Each row comes from the steps of one path. Every step used is in the known rows, and no mark comes twice. Write the path behind each row, first mark first.
Known rows
gulot/tada: [  1  -1 -16  -6  -2  18  -2  58  -2   5  22  -3  -5  -5  -2  23   7  -8
  11   0  -9  -7   8  -2   3  -6  29   2]
tada/gulot/gesil: [ -6 -21  -2  16   5   8  -5 -44 -22   1   9  -2  11  -2  -5 -24  -8   3
  -7 -10  21 -13  -9  -6  11  10  10 -20]
gesil/gulot/tada/nafu: [-15 -27  -4  20 -17  27 -21  32  -9   8  25 -14  11 -21   4   3   9   1
  11  12 -37  -9   2  -8  11  -3  19  -9]
gulot/tada/kagep: [  6   6  -2 -11 -11  37  -1  61   4   0  17  -2  -6 -17   9  21  16 -20
   9  12  -4   8  -3   0   1  -4  35  18]
gidig/nofako/kaso/tada/kagep: [ 26   3   7 -42  -8  51 -13  49  25  -8  38  18  13  -4  26  17  10  24
  -9   3 -19   0 -10  10  -1 -11   0  32]
gidig/nofako: [ 10   2  -5 -16  -3  29 -15  16  13   0  18   3   5  -1   5  23   2   4
  -5 -19 -15  -3 -10   7   3  -9 -11   3]
gesil/nafu: [ -6 -17  14 -10  -4   6 -12 -14   1   3  -3 -14   2  -7   8   4  -1   9
   1   5   7   5 -10  -8   9   1 -18  -4]
tada/kaso/gesil/gulot: [  4  -4  12  16   3 -12   3  10 -18   9  26  -5   2 -19   7  32   1  24
  -7  27   6 -12  19   1   8   0   4 -10]
gidig/nofako/kaso/gesil: [ 15   5  -4 -35   7  20 -12  30   6   0  20  13  15   5   9  31  -6  38
 -12  -5   2  -3  13  16   2 -11   3   6]
kaso/tada: [ 10   2   4  -3  -6   7   9  11  11  -1  30   2  -1  -5  15 -28   1   2
  -4   5 -12 -28   5   1  -7  -8  10   8]
nofako/kaso/gesil/gulot/tada/kagep: [  7  -1  10   5  -9  15  -8  70 -11   6  13   4  14 -18  11  12   7  25
  -4  23   3  17  28   1   4  -2  45   9]
nofako/gidig: [  8 -16  -5   8   6  14   4  17  -8  -6  27  -2   6   5  -4   8   4   1
 -20   1   7  21  15   5   9  -3   2  10]
nafu/tada/gulot/gesil/kaso/nofako: [  1 -22 -22   2 -12  17  15  -8 -29   5  21   3  27  10   0  -1 -14  -2
 -18  10   6 -17 -18  -5   4  -3  27  -8]
tada/nafu/gesil: [-14 -24  -3 -17  -7   1 -17 -44  -3  -4 -16   6  10   8   4  -8  -1   5
   2  24  -5 -39 -16   2  11  -2   0  11]
nofako/kaso: [  5  -7  -1 -20   6  -2  -5  24  -2  -3   5  13  11  11  -1  13   0  29
   3   7   1  16   7   2   2   4  -3   9]
nofako/kaso/gesil/gulot/tada: [  3  -5   0   9  -1   3  -8  65 -16   9  21   3  15  -9   0  13   0  36
  -1  13  -1   5  38  -1   4  -3  42  -3]
nofako/kaso/tada/gulot/gesil/nafu: [  5 -35  12 -15   4  15  -8  -7 -12  -2  38   4  21  -1  12 -26  -6  41
  -8   7  12 -17  -4  -9  11   6   3  -2]
gulot/gesil/kaso/tada: [  8 -21   6  -7  -6 -26  36   9  -8   2   7  13  -4   2  14 -31  -7   9
  -5   6   7 -39   0  -7   8 -15  20  -8]
nafu/gesil/gulot: [ -6 -16   8  37 -19 -21 -18 -18 -14   8 -30   5  10  -7  -6 -14   6   7
  -6   3  -7  -9   2 -12  12   1  14   8]
gesil/kaso/nofako: [  1 -17 -13 -14 -18  -9  12 -11  -6   3  -1   6   6   9   7 -10  -3   2
 -10  16  -2  -7 -14  -7  -9  -8   4  10]
kaso/gesil/nafu: [ -5  -5  15  -4   1  -7   1 -16  -7   7   1 -15   4 -10  13  -4 -10  16
 -11  15  25 -15  13   1   6  -3   7 -13]
gidig/nofako/kaso/tada: [ 23  -3  -3 -38  -2  34 -13  47  19  -4  43  17  14   4  16  15   3  33
  -8 -10 -26 -13  -1   8   0 -12  -7  20]
nafu/tada: [  7   8 -12  -3  -4  17  12  43  -5   3  16   1  10   5   0  27  -2 -10
  -4   6 -12  -3   2   6   2  -5  12   2]
gulot/gesil/kaso/nofako: [  0 -25  -8  -7  -8 -13  23 -26 -21   1 -27  10   3   6   0 -22 -12   2
  -6   9  14 -13 -19  -8   1  -4  26  -2]
nofako/kaso/gesil/nafu/tada/gulot: [  2 -13   1 -19   3  12 -10  17 -17   6  37  -6  32   6   9  22 -12  39
 -17  20  20  -4  18   4   8   2   5  -9]
kaso/tada/gulot/gesil: [  4 -18   2  14   1  14   5 -31 -10  -1  38   0   9  -8  10 -48  -6   5
 -11  -3   6 -38  -5  -5   3   0  18 -11]
tada/kaso/nofako: [  7  -9 -10 -21   0  21  -1  -9 -11  -5  17   2   1  -2   1  35   3   7
  -2  28   0  -3 -27   1  -5   7  -2  18]
gulot/gesil/nafu/tada: [  1 -18   8  -7   0   8  12  10 -18   4 -12  -7   8  -6   0  10 -12   3
  -1   4   9  -4 -13  -5  21   0  13 -13]
kaso/gesil: [  1  11   3   3   4 -10  10  -5  -5   3   1  -2   1  -4   6 -10 -10  10
 -10  10  17 -18  23   8  -3  -6  21  -7]
gulot/tada/nafu/gesil: [-11 -22 -17 -21  -9  20 -18  18  -6   1  11   2   4   1   3  16   6  -4
  12  19 -14 -40  -8   0  13  -7  30  12]
tada/kagep: [  5   7  15  -6  -9  22   0   4   8  -5  -6   1  -1 -11  14   1  10 -13
  -3  14   7  16 -11   2  -1   2   7  16]

Write each row's path
[  1 -22 -13  16 -19   9 -23  17 -23   9   2   5   6 -12  -8  27  14   5
   2  23 -15 -17 -13 -12   9   2  35  25] -> nafu/gesil/gulot/tada/kaso/nofako
[ 13 -21  -6 -52  -8  32 -26  12  16  -7  30  22  20  11  18   8   2  36
  -7   9 -28 -42 -15   9   8 -13  -5  29] -> gidig/nofako/kaso/tada/nafu/gesil
[-14 -38 -14 -30 -22  -6  -8 -49  -9  -1 -16  10  16  15  11 -17  -4   5
  -6  36  -6 -45 -28  -4   3  -9   5  16] -> tada/nafu/gesil/kaso/nofako
[  9 -19 -17   5  -4  35  -4 -11 -13  -9  12  -3  12   5  -6 -13   0  -3
 -24  11  -1  26  -9   4  -6   1  18  24] -> kaso/nofako/gidig
[-10 -35 -28 -31 -23  13 -10  10 -12   3   7   6  10   9   6   6   4  -2
   5  32 -16 -47 -18  -5   5 -12  35  19] -> gulot/tada/nafu/gesil/kaso/nofako
[ 12  -7   7 -41   3  24 -21  26   5   3  20   3  18   0  14  35  -8  45
 -13  -1   5  -1   6   9   9  -9  -9   3] -> gidig/nofako/kaso/gesil/nafu
[ 12  -4  -7  -9  -4  33 -23  71  -3   9  32   6  18 -11   6  41   2  36
  -7  -6 -17   2  23   7   7 -12  26   2] -> gidig/nofako/kaso/gesil/gulot/tada
[  7 -29 -18  -7 -14   5  13   7 -13  -2  21   4  11  14   3  -6   1   3
 -26  19   3   9  -2  -3  -2 -11   6  17] -> gesil/kaso/nofako/gidig
[-11 -17 -16 -21  -4  32 -11  36  -1   1  29  -7   3  -5   6  18   5  -7
  16  15 -21 -23  -4   2   7  -6  20  -1] -> gulot/tada/nafu
[  4 -32 -18  -6 -18 -16   5 -17 -18   0  -6  16  11  18  -2  -5   2   6
 -25  22  13 -14  -5  -6   5 -11  18  33] -> nafu/gesil/kaso/nofako/gidig
[  1 -16  -3  20  -8  13 -11  64 -16  13  39  -7  -2 -24  -1  49  16   8
  11  12 -21   1   6 -10  13   0  13  -4] -> gesil/gulot/tada/kaso
[-11 -30 -18 -30 -16  -5  -5  24  -9   6  16   8   4   8   9  18   7   1
  10  25 -13 -51  -5  -4  15 -15  22   8] -> gulot/tada/nafu/gesil/kaso
[ -6 -19  -2  -4  -2  11 -16  48 -15   6  24  -1  22  -9   8  11  -2  38
   1  26 -12  -8  28   3   8  -4  32  -7] -> nofako/kaso/gesil/gulot/tada/nafu
[  0 -23   2  -4  -2 -33  28  -2 -16   4 -15  12  -3   5   2  -9  -9   7
  -1  -1  18 -16  -1  -7  13  -7  13 -15] -> gulot/gesil/kaso
[  7 -30 -16  25 -11  42 -14  60 -26   4  50  -9   7 -20  -5  40  17   5
  -9  21 -20  20   3  -7   9   1  29  16] -> gesil/gulot/tada/kaso/nofako/gidig
[  0 -10   4 -15  -8  17  -1  25  -4   7  12 -13  12  -3   7  30  -4   2
  -4   9  -6   2  -8  -3  12  -2  -9  -2] -> gesil/nafu/tada
[ 19 -20  -4 -24   5  40 -15  13   2  -3  47  15  21   3  11  -4  -4  36
 -12 -15  -7 -22  -8   3   7  -5   4   2] -> gidig/nofako/kaso/tada/gulot/gesil
[  3  -5  11  14   0 -13  -6  24 -15   7   2   5  18  -5   3  -2  -6  42
  -9  14   5  11  30   1   3   1  19  -5] -> nofako/kaso/gesil/gulot
[-18 -32   6  12 -17  -2 -27 -37  -9   2 -18  -1  17  -5   3 -15   2   9
  -1  21 -18 -28 -11  -7  15   0   0   3] -> tada/nafu/gesil/gulot
[  9   4   0  10  -2   6  13  51 -21  11  40  -3  12 -12   7  59  -2  13
  -9  29  -7 -14  17   7  10  -5  16  -7] -> nafu/tada/kaso/gesil/gulot
[ 10 -15  -2 -12   1  16  -9   8  -1  -2  57   9  21   6  11 -19   1  33
 -10   7  -4 -15   8  -2  -3   3  -1   8] -> nofako/kaso/tada/gulot
[ 13 -21 -15 -12   5  36   0   0 -18  -9  39   1   3   1  -3  40   8   7
 -19  30   5  15 -15   4   2   5  -2  27] -> tada/kaso/nofako/gidig
[ 14  -3  -5 -36   3  26 -22  36  11  -3  18  15  13   9   3  38   1  32
  -4 -14 -13  11  -5   9   4  -5 -15  12] -> gidig/nofako/kaso
[ -1 -20 -14 -14 -23 -28   3 -28 -12   3 -28  17   7  18  -1 -13  -1   4
 -13  20   7 -29 -15  -9  -1  -8  19  25] -> nafu/gesil/kaso/nofako
[ -1 -10   6  25 -27  10 -20  31 -10   9 -15   5   4 -19   2   5  19 -10
   1  13  -9  -3   0 -12  13  -1  44  24] -> nafu/gesil/gulot/tada/kagep
[-11 -34  11  12   3  10 -15 -54 -22   3  10 -13  14  -8   1 -18  -9  10
  -7  -6  26  -9 -17 -13  18  10  -6 -24] -> tada/gulot/gesil/nafu
[ -8 -49 -17 -21 -19   6  -6 -39 -16  -6   5   8  20  21   7 -10  -1   7
 -21  38  -2 -29 -18   0  10 -11   7  25] -> tada/nafu/gesil/kaso/nofako/gidig
[ 13  13  -7 -18   7   7  22  43 -15   5  42   2   6  -1   6  65  -6  10
  -8  31   5 -23  12  15   8  -7  15   0] -> nafu/tada/kaso/gesil
[ -6 -26  17  -3   4  -3   3 -30 -15   1 -23  -7  -1  -8   1 -10  -9  10
   2  -2  20  -4 -16 -10  19   4   4 -14] -> gulot/gesil/nafu
[  2 -25  -4  -2 -20 -28   5 -23  -6   7  25  15  12  12  13 -27   2  11
 -17  14   6 -61   3 -11   5 -13   6  11] -> nafu/gesil/kaso/tada/gulot
[  2  -1 -16   8  -6  28  -3  14 -11   5  40  -5  25   3  -1  18  -4  -7
 -12   2  -5  -8   0   3   3   0   5  -8] -> nafu/tada/gulot
[ -5 -12  -4  33 -15  14 -14  52 -11  12  16 -10   4 -22  -4  10  11  -2
   7  -4 -25   8  10 -10   7  -2  27  -6] -> gesil/gulot/tada
[ -6 -29   8  10 -20   6 -14 -25   1   1  12   2  15  -9  18 -43   2  11
  -5  25 -31 -53  -6  -5   6  -8  11  11] -> kaso/tada/nafu/gesil/gulot
[  7  -9 -25 -23  -2  36  -4  50 -13   2  35   0  -6  -7  -1  50  11  -3
  11  24  -8 -11 -17  -1  -1   1  27  19] -> gulot/tada/kaso/nofako
